Every row comes from one small tree of marks. The marks that hang from a mark follow it in brackets, in alphabetical order. Every link used is in the known rows. Which tree was each row made from?
(in the rows, 128 means zero)
Known rows:
S[T]: [114 121 100 140 132 132 143 126 118 112 116 114 151 102 114 121 130 119
 124  97 101 146 147  90  77  78]
M[R[P Q] T]: [120  75  87  93 146 108 139 134 129 110 133 101 104 130 161 105 133 122
 127 155 123 147 130 138  75  65]
Y[X[P]]: [156 141 132 168 144 155 119 137 164 127 140 101 107 128 162 138 127 109
 134 113 121 111 166 120 127 105]
M[T]: [101  96 117 136 126 123 130 122 147 120 121 107 128 115 123 127 128  99
 138 131 122 177 106 119  84  93]
P[R[M]]: [105 101 123  93 114 117 103 122 120 126 132 133 128 125 141 114 122 122
 107 143 181 125 117 144 132 153]
P[R[M[T] Q Y]]: [ 84  55 138  38 106 103 109 130 120 134 107 131 108 124 129 112 134 116
 108 162 198 114  75 169  89 208]
S[T[P Y[X]]]: [176 177 114 162 147 132 161 122  81 150 119 126 167 109 105 133 145 139
 123  88 110 109 153  44  73  81]
R[P Q]: [157  93  86 110 120 110 113 146 157  86 117  94  98 121 148  99 127 131
 122 135 120 143 163 170  56  84]
S[T[P[R] Y]]: [133 135 120 116 155 113 157 116  64 146 136 161 165 111  94 118 134 148
  99 106 118 109 136  63  88 109]
T[P[R] Y[X[N]]]: [159 182 140 153 137 120 111 139  95 161 148 164 134 147  92 120 136 163
 122 144 135  96 150 106 143 113]
M[R[P Q Y[X]]]: [162 120  89 100 123 128 126 130 131 119 129  88 107 125 185 113 141 136
 124 158 169 110 153 148  99 100]
P[R[Y[X]]]: [137 130 133 112 107 138 118 125 130 142 133 120 115 123 146 126 136 121
 118 145 192 121 123 120 127 160]
Y[X]: [159 158 118 166 114 137 124 134 148 129 118  91 122 115 137 129 135 109
 141 120 141 141 158 102 103  86]
S[T[P[R]]]: [135 124 135 126 138 122 149 114  73 125 143 127 158 120 111 119 126 128
 107 102 110  97 138  75 110 102]
S[T[P[R[M[X]]] Y]]: [164 162 122 114 134 122 146 113  62 160 124 146 158 110 110 129 141 141
 105 107 145  84 123  59  93 134]
Y[T X[M N P[R]]]: [137 125 140 126 144 155 150 152 157 165 158 152  87 156 146 137 122 123
 145 102 105 111 109 122 179 182]
R[Q]: [ 99  96 121 110 124  94 128 145 144 107 101 105 103  99 100 101 124 118
 123 137 126 136 157 161  69  96]
P[R[M[T] Q]]: [ 91  64 135  58 119  93 118 143 118 133 109 130 101 128 115 103 129 112
 108 151 169 119 100 148  81 165]
T[Y[X[P]]]: [148 154 115 156 162 141 127 139 152 146 130 139 113 116 142 133 135 132
 126 120 131 129 161 112 103 111]
T[P[R] Y]: [129 135 133 118 149 100 137 111  91 143 143 157 143 115 104 118 127 149
 102 141 147 117 132 105 116 123]
Y[T]: [102  87 112 129 126 126 144 121 146 116 125 108 133 117 126 133 123 109
 138 119 126 182 107 119  93 102]
S[T[Y[X[N P]]]]: [136 161 105 164 163 156 121 154 126 149 131 160 136 133 110 128 141 150
 127  99  81 114 166  97  99  89]
X[K M N P]: [ 93 137 139 144 126 127 130 133 182  94 118 153 120 130 129 129  96 124
 147 112  58 154 132 205 227 169]
T[P Y[X[N]]]: [165 193 128 180 136 127 112 134 113 147 137 139 144 138  96 130 138 155
 137 133 116 110 155 114 129  84]
P[R[Y]]: [ 97  98 127  91 114 124 115 117 130 123 137 133 122 115 136 119 125 126
 109 154 182 136 113 145 127 164]

Write each row's tree:
[139 101 134 132 133 165 131 120 164 137 140 104 116 134 174 158 134 109
 140 118 154 130 101 124 125 161]
R[Y[T X[P]]]
[ 85 119 145 139 130 128 134 132 182 105 115 153 119 138 125 136 102 110
 156 112  51 173  96 189 210 175]
X[K M[T] N P]
[ 98 162 146 147 119 145 103 116 151 110 141 128 120 138 149 144 118 136
 144 168 111 118 135 196 233 134]
M[R[Y] X[K N P]]
[114  63  84  68 133 118 143 119 132 112 137 103 116 129 177 117 132 137
 122 159 157 141 111 162  89 112]
M[R[P Q Y[T]]]
[141 111 118 110  92 153 120 111 141 141 112  93 142 130 171 156 139 109
 140 128 202 138  73 128 112 185]
R[M Y[T X]]
[127 166 141 152 140 129 103 153 148 133 124 182 114 151 107 127 126 152
 126 138 106 142 159 151 172 139]
T[Y[X[K N P[R]]]]
[165 128 140 141 110 146 143 104 124 137 131  88 146 131 150 157 137 114
 144 122 162 127  93  98 120 145]
R[Y[T[P] X]]
[162 143 155 126 114 130 124 108 100 140 147 110 135 131 143 134 131 125
 119 138 176  86 121 107 149 153]
T[P[R[Y[X]]]]
[131 113 148 107  92 128 140 117 133 128 111 124 127 134 132 143 131 116
 130 135 174 168  92 119 143 183]
P[R[Y[T X[K]]]]
[128 106 139  85 130 104 140 125  64 125 120 125 148 123 107 111 129 131
  99 109 130  68 131 102  91 135]
S[T[P[R[M Q]]]]
[ 63 120 138 127 148 121 152 123 156 115 133 158 124 140 142 133 102 116
 150 131  59 159 104 183 236 154]
X[K M[R T] N P]
[118 153 165 139 102 145  86 134 164 110 134 144  99 145 126 139 117 134
 136 153 115 122 130 188 210 178]
M[X[K N P[R[Y]]]]
[138 155 134 183 140 162  84 156 170 125 153 123 104 155 140 132 126 129
 144 126  94 103 170 155 159  96]
Y[X[N P]]
[174 176 140 143 131 115 163 120  68 142 106 150 168 121  92 131 137 142
 114  96 114 122 145  50 110 118]
S[T[P[R] Y[X[K]]]]
[136 139 121 168 113 147 113 152 152 136 132 115 120 152 113 137 135 126
 158 120 111 156 126 121 119  91]
Y[T X[N]]
[ 71 139 132 130 145 119 145 123 159 104 134 158 125 130 144 125  94 132
 142 130  65 139 137 199 252 147]
X[K M[R] N P]
[149 140 142 154 106 153 114 118 130 136 143 106 145 154 129 153 134 131
 153 133 140 119  97 130 151 137]
R[Y[T[P] X[N]]]
[ 85  60 123  74 113 109 144 132 145 115 102 108 111 109 115 122 132 117
 129 143 156 149  96 162  67 155]
R[Q Y[T]]
[146 190 150 176 103 114 123 124 126 130 104 139 140 134  70 145 131 135
 156 142  84 169 106 125 145 108]
M[T[P Y] X[K N]]
[129 117 136 110 131 130 143 104  74 128 142 128 163 117 124 128 130 130
 105 112 135  92 117  87 118 137]
S[T[P[R[Y]]]]
[175 167 126 137 149 125 160 126  65 162 130 147 155 117 104 126 144 145
 110  98 125  97 150  37  86 107]
S[T[P[R] Y[X]]]
[ 83 128 149 164 130 132  81 137 176  73 130 146 128 154 117 130 101 133
 139 136  61 154 153 214 204 117]
X[K N P]
